What can hang from each mark:
W: G Q X
X: F
Q: L W
F: T
Y: F
S: L
G: B F S
L: Q

Known rows, with every way that one mark hangs from another:
{S L}: |  .16 |  .02 |  .03 |  .09 | -.05 |  .02 | -.11 |  .04 | -.01 | -.13 | -.06 |  .14 | -.08 |  .00 |  .09 | -.06 | -.31 |  .09 |
{G B {S {L {Q W}}}}: |  .40 |  .07 |  .18 | -.03 | -.27 |  .28 | -.06 |  .16 | -.05 | -.13 | -.15 |  .37 | -.16 |  .16 |  .11 | -.25 | -.14 |  .01 |
{S {L {Q {W G X}}}}: |  .10 | -.07 |  .14 |  .11 | -.24 |  .05 | -.27 |  .12 | -.07 | -.13 |  .03 |  .23 | -.22 | -.10 |  .05 |  .06 | -.27 |  .10 |
{S {L Q}}: |  .19 | -.06 |  .00 |  .06 | -.14 |  .09 | -.14 |  .10 | -.05 | -.12 |  .00 |  .21 | -.10 | -.09 |  .13 |  .09 | -.36 |  .13 |
{W {G B F S} Q X}: |  .29 | -.03 |  .40 |  .02 | -.68 | -.03 | -.45 |  .27 | -.16 | -.22 |  .03 |  .48 | -.23 |  .36 | -.31 | -.15 |  .01 | -.02 |
{Y F}: | -.12 | -.02 |  .11 | -.08 | -.22 | -.08 |  .00 | -.04 |  .00 |  .02 | -.04 | -.02 |  .05 | -.06 |  .06 | -.02 | -.05 | -.15 |
{Q L {W G}}: | -.01 | -.02 |  .02 |  .17 | -.03 | -.05 | -.21 | -.09 |  .02 | -.06 |  .08 | -.07 | -.27 |  .05 | -.07 | -.26 |  .23 | -.12 |
{G B}: |  .15 |  .01 |  .18 | -.05 | -.19 |  .11 |  .02 |  .04 |  .00 | -.01 | -.16 |  .10 |  .00 |  .18 |  .02 | -.15 | -.04 |  .00 |
{L Q}: |  .04 | -.12 | -.03 | -.04 | -.12 |  .11 | -.03 |  .10 | -.05 |  .01 |  .08 |  .09 | -.04 | -.12 |  .05 |  .22 | -.08 |  .06 |
{W {G B} {X F}}: | -.08 | -.03 |  .54 |  .05 | -.42 | -.04 | -.39 |  .21 | -.18 | -.02 |  .01 |  .28 |  .00 |  .15 | -.02 | -.05 | -.07 |  .05 |
{G B {F T} {S L}}: |  .54 |  .18 |  .33 | -.07 | -.46 |  .23 |  .01 |  .20 | -.14 | -.19 | -.09 |  .53 | -.22 |  .50 |  .11 | -.42 | -.18 | -.01 |
{W {G B} {Q L} {X {F T}}}: |  .11 | -.08 |  .41 |  .23 | -.45 |  .04 | -.45 |  .21 | -.26 | -.11 |  .20 |  .37 | -.14 |  .31 | -.07 | -.11 | -.05 | -.03 |
{G B {F T} {S {L {Q W}}}}: |  .53 |  .11 |  .31 | -.07 | -.53 |  .29 |  .00 |  .24 | -.15 | -.17 | -.04 |  .55 | -.30 |  .41 |  .12 | -.35 | -.15 |  .00 |
{Q {W {G B S} {X {F T}}}}: | -.09 |  .05 |  .41 |  .08 | -.29 |  .07 | -.21 |  .17 | -.15 |  .02 |  .08 |  .23 | -.22 |  .10 | -.01 | -.23 |  .21 | -.08 |
{L {Q {W {G B} {X F}}}}: | -.07 | -.15 |  .23 |  .02 | -.35 |  .10 | -.20 |  .19 | -.12 |  .04 |  .09 |  .17 | -.17 | -.10 |  .01 |  .11 |  .03 |  .03 |
{L {Q W}}: | -.03 | -.13 | -.04 |  .00 | -.14 |  .12 | -.01 |  .09 | -.03 |  .05 |  .09 |  .03 | -.17 | -.17 |  .02 |  .14 |  .06 |  .01 |
{L {Q {W {X {F T}}}}}: | -.08 | -.13 |  .17 |  .05 | -.22 |  .14 | -.07 |  .14 | -.15 |  .09 |  .20 |  .14 | -.17 | -.10 |  .10 |  .20 | -.01 |  .03 |
{Q L {W {G B S} {X F}}}: |  .08 | -.03 |  .36 |  .20 | -.25 |  .03 | -.33 |  .01 | -.10 | -.04 |  .07 |  .15 | -.25 |  .22 |  .01 | -.30 |  .13 | -.09 |

Rows:
|  .19 | -.01 |  .37 |  .14 | -.37 | -.04 | -.35 | -.03 | -.05 | -.12 |  .04 |  .17 | -.34 |  .32 | -.12 | -.32 |  .11 | -.10 |
{Q L {W {G B F S} X}}
|  .09 |  .06 |  .44 | -.03 | -.44 | -.15 | -.44 |  .16 | -.13 | -.16 |  .07 |  .35 | -.14 |  .22 | -.21 | -.07 |  .00 |  .01 |
{W {G F S} X}
|  .19 | -.09 |  .34 |  .18 | -.45 | -.06 | -.52 |  .10 | -.11 | -.20 |  .08 |  .28 | -.17 |  .28 | -.26 | -.08 | -.06 | -.02 |
{W {G B} {Q L} X}
|  .12 |  .02 |  .34 |  .17 | -.23 | -.01 | -.35 | -.05 | -.03 | -.10 |  .05 |  .13 | -.28 |  .23 | -.10 | -.29 |  .13 | -.11 |
{Q L {W {G B S} X}}
| -.02 | -.04 |  .25 |  .21 | -.15 | -.11 | -.36 | -.10 | -.03 | -.07 |  .12 |  .00 | -.27 |  .11 | -.12 | -.16 |  .11 | -.08 |
{Q L {W G X}}
|  .08 | -.07 |  .35 |  .09 | -.49 | -.06 | -.45 |  .20 | -.13 | -.16 |  .04 |  .31 | -.14 |  .18 | -.29 | -.02 | -.01 |  .00 |
{W {G B} Q X}
|  .56 |  .12 |  .32 | -.09 | -.52 |  .28 | -.01 |  .25 | -.16 | -.18 | -.04 |  .58 | -.24 |  .43 |  .14 | -.31 | -.22 |  .02 |
{G B {F T} {S {L Q}}}
|  .08 | -.10 |  .21 |  .21 | -.31 | -.14 | -.54 |  .07 | -.12 | -.19 |  .19 |  .21 | -.17 |  .16 | -.27 |  .03 | -.03 | -.02 |
{W G {Q L} X}
| -.08 | -.10 | -.01 | -.01 | -.18 |  .08 | -.12 |  .14 | -.04 |  .01 |  .10 |  .06 | -.19 | -.20 | -.04 |  .09 |  .14 |  .00 |
{L {Q {W G}}}
|  .10 | -.12 |  .12 |  .13 | -.22 |  .11 | -.18 |  .13 | -.11 | -.06 |  .04 |  .21 | -.18 | -.09 |  .17 |  .09 | -.33 |  .12 |
{S {L {Q {W {X F}}}}}
|  .00 | -.12 |  .21 |  .26 | -.10 | -.01 | -.19 | -.11 | -.07 |  .05 |  .13 | -.03 | -.21 |  .14 |  .08 | -.10 |  .00 | -.05 |
{Q L {W {X F}}}
|  .10 | -.06 |  .26 |  .19 | -.39 |  .00 | -.50 |  .32 | -.24 | -.16 |  .16 |  .44 | -.14 |  .08 | -.10 | -.04 | -.09 |  .03 |
{W {G {S L}} Q {X F}}
|  .27 |  .08 |  .01 |  .05 | -.38 |  .04 | -.26 |  .30 | -.15 | -.26 |  .14 |  .43 | -.29 |  .18 | -.18 | -.25 |  .09 | -.05 |
{W {G {F T} {S L}} Q}
|  .29 |  .14 |  .29 | -.08 | -.46 |  .11 | -.22 |  .28 | -.14 | -.21 | -.01 |  .47 | -.21 |  .25 | -.03 | -.31 | -.01 |  .00 |
{W {G B {F T} {S {L Q}}}}
|  .20 |  .06 |  .11 | -.05 | -.34 | -.01 | -.29 |  .23 | -.09 | -.20 |  .00 |  .34 | -.19 |  .08 | -.08 | -.18 |  .00 |  .03 |
{W {G F {S {L Q}}}}
